In the rows, 128 means zero.
Known rows, with every step that occurs:
S-X-R-T: [139 119  98 127 114 125  87 177 149 148 147 131  10  98 141 127 145 122
 130 145 100  91 113  94 154 121  93 137 135 122 148 143 125 151 103  87
 146  95 108 100 123 117 119 117 137 134 158 125 111 121 121  94 140 118
 116 143 113 113 107 133  98 117  94 133  97 190 120 129 120]
Z-X-F: [147 119 113 147 110 147 130 136 141 121 132 123 145 119 107 143 126 127
 123 122 120 116 124 152  89 110  79  94 120 153 113 115 121 166 156 131
 121 112 112  85 115 125 111 119 128 154  98 131 112 118 132 116  27 147
  78 143 126 104 110 143 124 132 113 133 120 150 135 160 111]
G-C-S: [ 97 144 129 127 198 115 121 132 121 107 133 109 134 110 131 111 126 125
 127 106 122 102 119 101 117 101 174 108 131 129 159 140 113 177 124 119
 123 112  89 115  74 164 112 131 146 132 128 148 107 150 121 134 120 164
 148 120 122 120  97 139 154 110 107 135 122  90 120 157  96]
X-F: [119 125 124 140 110 143 138 153 140 129 152 125  84 131 124 128 145 121
 113 148 104 112 138 146  92 123 106 126 131 143 116 135 133 148 157 114
 114  99 113 105 120 128 119 113 109 134 122 128 106 128 119 108  53 123
  95 118 131 126  94 146 124 142 116 136 122 144 144 124 122]
T-R-X-G: [ 93 112 118 131 122 139 148 170 135 143 155 141 218 163  98 158 134 131
 107 144 120  75 136 134 124 113 113 109 149 173 176 104 138 151 112  86
 111 117 148  92 124 119  88 117 112 161 117  85 116 123 135 127 124 111
 128 109 131 116 122 153 130 140 103 107 101 177 141 134  98]
F-C-S-T-R-X-G: [ 72 130 130 126 170 147 181 129 137 139 140 133 206 164 128 125 154 118
 139 153 126  31 137 130 127 105 138 118 157 162 230  91 138 163  52  69
 165  97  98  74  75 118 105 112 127 148 142 107 104 148 130 112 151 106
 161 122 108 113  70 134 123 124  87 162  87 185 134 167 176]
G-C: [114 129 107 128 167 127 120 170 123 119 153 118 129 111 112 112 136 139
 111 128 131 114 113 100 117 113 132 110 122 124 130 126 109 169 146 128
 121  95 118 112 100 150 123 132 139 140 115 133 100 150 136 133 103 144
 142 125 131 127 107 135 150 122 124 119 120  88 121 150  93]
N-S-T-R-X: [104 143 109 126 131 149 154 162 120 140 155 132 209 140 123 113 149 126
 136 163 129  74 126 110 129 125 137  85 139 132 191 110 129 130 142 114
 154  94 128  92 147  87  87  93 138 156  91 105 101 137 117  80 117  77
 116 130 134 141 111 161 111 138  90 119  85 183 129 142 112]
R-X-F: [124 120 131 149 102 143 125 163 131 131 139 129 146 125  97 149 157 112
 123 141 129 104  95 150  85 115  86 110 130 155 140 132 129 144 155 126
 119 104 118  83 122 125 110 112 116 149 110 113 116 123 140 122  51 117
  88 124 129 120 109 136 124 137 117 108 108 161 128 128 111]
T-R-X-F-C-G: [113 148 110 115 148 129 148 157 133 173 156 144 176 143 105 153 168 128
 123 101 129  32 138 140  88 118 105 103 118 159 127 116 144 164 147 127
 124 106 158  73  92 121  95 142 113 185 148  94  85 140 151 134  66 119
 107 121 123 111  62 169 125 153 130 131  99 109 143 142 155]
N-S-X-G-C: [122 145 117 109 181 121  82 173 131 124 147 117 136 108 119 137 138 149
  92 125 112  75 122 110 159 119 119 122 157 117 155 134 112 165 132 114
 146  97 147 103 134 123 117 122 134 142 117 137  92 160 134  76 146 132
 157 100 122 131 137 122 127 120  92 112 111 138 122 130 107]
F-C: [103 147 104 128 158 149 122 150 126 147 150 127 106 116 155 112 152 141
 110 133  97 112 117  97 108 114 117 123 130 143 148 119 119 156 103 131
 154  87 119  90 107 123 120 138 156 153 142 131 104 156 121 143 117 113
 148 130 117 136  65 129 139 135 103 133 123 103 141 141 175]
M-N-S-X: [103 148 120 109 143 120  82 196 127 133 137 116 126  60 165 122 127  95
 101 139  96  97 129 129 132 134 122  95 129 106 168 115 100 137 136 139
 134 124 162 130 175  83 108 108 141 137 101 143 100 144 125  68 142 112
 117 117 144 138 140 122 122 138 117 129  84 150 134 116 143]
R-X-F-S-T: [130 145 116 130 100 154 167 163 131 154 163 133 140 131 115 126 180 102
 155 156 118  74 109 154 106 118  91 117 137 156 161 120 133 146 126 116
 175  78 110  78  87 107  97 102 118 143 120 133 113 120 134 161  86 107
 103 144 107 118 105 137 112 132  99 156  95 190 127 145 118]
M-N-S-X-G: [106 147 127  95 136 133 100 173 148 137 149 119 137  95 149 128 127 101
  90 154  91  76 132 158 159 138 108 116 164 121 158 113 107 137 101 107
 133 128 181 135 158  82 107 102 121 136 105 136 103 147 120  62 147 108
 130  97 127 123 160 127 122 132 119 136  91 165 137 114 133]
F-S-X-G-C: [139 152 124 111 168 126  82 191 134 167 143 122 136 106  97 142 142 150
 138 108 108  61 123 122 144 107  92 124 158 138 158 119 126 170  87 114
 168  96 127 110  78 147  96 127 124 133 115 138 119 145 139 182 170 139
 165 131  99 116 105 119 136 128 103 134 116 141 114 147 101]
G-C-S-T-R-X: [ 88 144 128 133 166 120 149 154 119 114 138 118 220 132 102 122 137 111
 158 136 144  57 126 103 113 100 160  97 116 134 202 114 136 166 121 103
 125 111 101 111  65 125 100 112 127 155 103 113 104 144 121 110 125 116
 148 143 135 111 103 157 135 109 111 139  82 139 103 181  84]
F-C-S-X-R-T: [116 132  93 129 162 115  85 149 139 158 142 130  14 103 175 119 143 135
 138 129 100  58 110  83 144 110 123 145 131 129 182 149 128 166  68  87
 157 106  72  89  92 125 129 134 148 140 187 139  92 154 122 118 154 131
 139 143 109 113  74 118 112 110  75 142  99 149 118 142 185]
T-R: [103 136 114 140 137 127 135 171 122 141 140 130 147 147 134 129 117 129
 125 143 112 101 165 121 122 110 127 108 120 126 149 111 128 141 128 100
  98 112 134 110 130 129  97 119 139 147 100  97 100 133 109 110  91 115
 115 133 126 133  98 172 144 147 110 121 117 152 149 129 108]
X-R: [133 120 111 132 141 148 150 151 138 143 145 130  90 140 148 109 140 135
 113 139 103 111 139  92 127 104 123 134 121 144 107 133 121 149 107 100
 119 117 104 100 115 137 118 119 151 138 162 124 106 137 129 104 101 121
 123 140 117 121 105 146 121 130 113 134 133 122 134 123 122]
R-X-F-S: [135 153  99 133 105 143 132 166 124 173 144 130 139 126 101 151 175 127
 140 134 111  71 100 147  93 110  88 108 118 148 141 136 130 143 124 137
 141  86 116  70 100 112  99 119 127 152 128 131 108 110 133 187  64 130
  95 124 113 126 109 134 124 154 103 125  91 174 140 146 124]
M-N-S-T-R: [100 138 120 114 143 132 174 150 131 133 152 128 143 127 153  87 107  92
 108 168  95  72 163 123 156 138 140  95 137 104 156  90 108 131 125 112
 120  99 159 149 140  68  93  90 142 148  85 126  89 141 111  53 107  85
 122 126 130 146 137 154 126 147 122 161 117 170 142 129 114]

Rows:
[ 85 129 125 127 184 103 140 135 126 120 135 126 230 158  92 150 132 125
 126 129 132  50 134 123 124  98 162 102 144 166 189 106 139 172 103  80
 112 121 124 101  82 142 102 127 128 150 124  95 106 141 137 137 118 140
 151 123 119 107 107 160 146 118 110 120  93 157 118 171  89] -> T-R-X-G-C-S
[132 152 124 118 148 136  97 189 152 165 158 127  98  92 137 146 162 126
 134  95 106  64 145 150 102 133  82 126 135 144 129 131 139 160 131 120
 138  93 157  91 108 139 127 135  99 153 163 122  93 146 149 105 105 139
 110 113 120 103  65 132 102 131 122 152  89  99 136 147 195] -> S-X-F-C-G
[134 111  99 133 113 122 154 126 145 138 132 130   6 136 139 103 133 122
 111 147 105  90  98 108 148 120 131 125 135 135 103 149 119 154 112 112
 129 100 102  89 116 126 115 119 140 143 146 153 100 124 120 117 106 114
 108 152 121 130 105 134 116 130 101 134 130 157 123 115 112] -> X-R-T
[115 140 110  99 168 131 138 150 146 170 161 124 122 118 151 119 145 125
 103  89 108  94 125 123 116 119 139 109 146 151 136 124 124 155 116 152
 158 100 146  92  97 131 117 155 144 137 146 137  79 167 135 136 137 135
 144 109 112 118  43 140 118 122 124 153 108  78 146 146 181] -> F-C-G
[120 159 108 117 125 135  81 217 126 178 143 127 120  86 133 133 134 132
 147 137 107  86 130 114 127 117  89 128 137 122 177 120 132 138 100 124
 164  80 119  98 128 117  99 121 136 142 120 118 107 153 118 161 159 124
 132 134 106 130  99 123 115 131  93 124  97 165 143 149 133] -> F-S-X
[117 129 121 136 134 112  85 148 140 133 143 124  27 102 154 112 123 112
 135 145  97  72 112 113 146 103 139 136 137 128 175 151 132 150  84  84
 144 113  76 102 101 136 119 118 137 126 168 129  94 128 119  76 152 131
 125 137 113 111 106 123 104 108  88 137 100 173 120 147 140] -> C-S-X-R-T
[121 145 118 129 133 142 173 148 145 160 161 149 171 146 103 131 165 113
 146 118 126  34 144 144 103 131 102 106 122 166 156 105 133 166 127 110
 133  70 158  82  83 115 101 127 102 172 154 103  87 139 144 109  82 104
 124 127 125 111  64 154 101 133 127 160  85 147 135 153 166] -> S-T-R-X-F-C-G
[105 133 130 121 140 143 147 137 142 123 156 113 119 102 166  80 130  83
 105 158 102  98 122 134 145 141 146 100 143 110 151 105  93 129 119 141
 153 110 143 142 134  80 107  97 141 143  85 163  93 149 107  49 119  88
 125 111 134 145 136 126 124 123 116 168 106 161 126 121 131] -> M-N-S-T
[ 90 129 144 121 145 120  92 167 157 124 143 116 154 110 137 145 128 116
 131 140  87  89 134 161 129  99 133 139 160 143 193 131 132 151  75  66
 133 119 111 111  99 144 116 112 106 118 144 127 121 145 125  84 163 126
 140  90 122 106 102 139 115 102  90 137  96 167 132 150 133] -> C-S-X-G
[145 137  93 124 125 118  88 179 140 189 144 129   4 100 146 120 144 130
 152 138 107  55 110  83 146 112  87 138 139 124 143 144 137 148  67 110
 169  84  85  99 110 107  99 124 143 145 157 139 107 134 112 156 160 121
 137 158  98 124 112 122 106 134  82 131 107 188 121 136 136] -> F-S-X-R-T
[ 90 119 126 131 182 121 134 144 133 101 149 120 204 133  93 147 143 126
 112 115 134  79  89 139 131 100 164 108 151 159 193 130 130 188  99 106
 132 127 125  87  74 161 118 129 118 156 131 127 110 160 147 139 129 152
 161 118 119 110 107 136 137 108 110 117 103 129 105 159  98] -> R-X-G-C-S
[141 137  97 119 140 123  89 167 150 147 128 128  14 102 154 107 146 139
 111 144  98  77 108  87 164 120 119 131 140 107 132 155 116 144 119 113
 168 113 115  94 166  95 119 111 148 134 145 137  96 131 122  61 131 112
 114 139 119 133 123 130  97 123  88 119 117 181 121 123 127] -> N-S-X-R-T
[ 93 133 130 143 145 124 163 141 122 106 147 125 190 140  94 124 151 106
 152 133 135  36 133 125  97  99 127  94 114 133 192 126 131 177 141  91
 109  85 105  98  69 141 104 112 105 162 118 112 107 128 132 117  57 114
 114 154 137 106 100 158 124 118 121 149 102 179 112 161  63] -> G-C-S-T-R-X-F
[125 136 111 130 170  94  79 153 137 118 135 115  21  95 136 114 129 130
 140 126 118  62 103  75 150 106 138 129 125 112 158 155 126 182 104  92
 138 110  81 112  86 149 129 128 140 138 157 140 108 134 119 103 136 137
 143 148 120 102 119 134 119  97  94 143 103 135  99 156 106] -> G-C-S-X-R-T
[134 148 119 140 110 134  85 203 146 145 152 132 101  92 117 152 149 112
 136 141  85  97 138 148 106 117  59 127 132 124 140 140 132 143 148 108
 118 105 110 109 140 130 119 109  97 128 131 110 119 123 128  97  90 127
 106 109 134 117 118 139 113 128 109 129 114 167 132 130 129] -> S-X-F
[113 150 133 140 163 113  78 168 124 113 141 111 104  77 116 141 144 115
 149 122 113  72 130 128  96  95 118 114 121 124 167 141 120 171 150  97
 104  98 105 119  91 155 131 118 116 140 156 136 112 135 137  99  90 151
 119 124 126 105 104 138 131 108 102 142 101 134 113 158 103] -> G-C-S-X-F
[122 146 119 123 178 116  95 164 127 114 144 119 116 110 149 124 130 127
 133 125 105  73 125  80 138 103 140 141 127 119 156 130 116 169  95  83
 120 117  88 111  91 154 134 125 142 138 173 129 113 153 133  92 132 155
 143 144 122 107 106 141 126  94 103 136 107 120 114 147 118] -> G-C-S-X-R
[ 96 155 115 144 157 133 171 111 140 144 151 126 111 158 154 111 146 111
 157 148  94  46 171 119  97 115 124 114 120 137 182 104 132 155 101  72
 121  80  77  96  89 129 111 113 122 170 154 121 106 132 111 100  86 102
 127 138 119 111  63 157 118 129  97 180 120 158 152 142 177] -> X-F-C-S-T-R
[101 148 114 143 168 131 148 113 131 133 136 120  79 130 162 126 157 117
 124 133 106  81 134 125  79 106 131 118 123 145 160 141 123 158 114 100
 131 106  80  91  93 136 120 131 132 149 154 144 104 141 128 124  80 136
 124 123 125 116  63 128 128 129  97 144 120 122 145 138 197] -> X-F-C-S
[109 133 110 117 155 146 166 138 131 127 152 124 142 141 136  88 129 125
 135 168 110  79 172 100 132 128 138 101 142 122 160 108 120 120 132 101
 134  82 129 117 135 109  83  92 140 138 100 112  97 140 106  54 121  84
 121 128 123 137 111 157 117 137 101 145 123 173 139 130 106] -> N-S-T-R
[103 121 148 127 181 139 155 131 145  95 150 121 204 135  93 119 155 109
 121 142 138  54  97 144 148 115 164 118 153 158 199 116 125 178 107  95
 144 116 124 104  64 139 125 112 113 141 130 141 111 140 137 120 139 133
 174 107 111 111 110 135 124  91 104 149  89 151 100 173  95] -> R-X-G-C-S-T
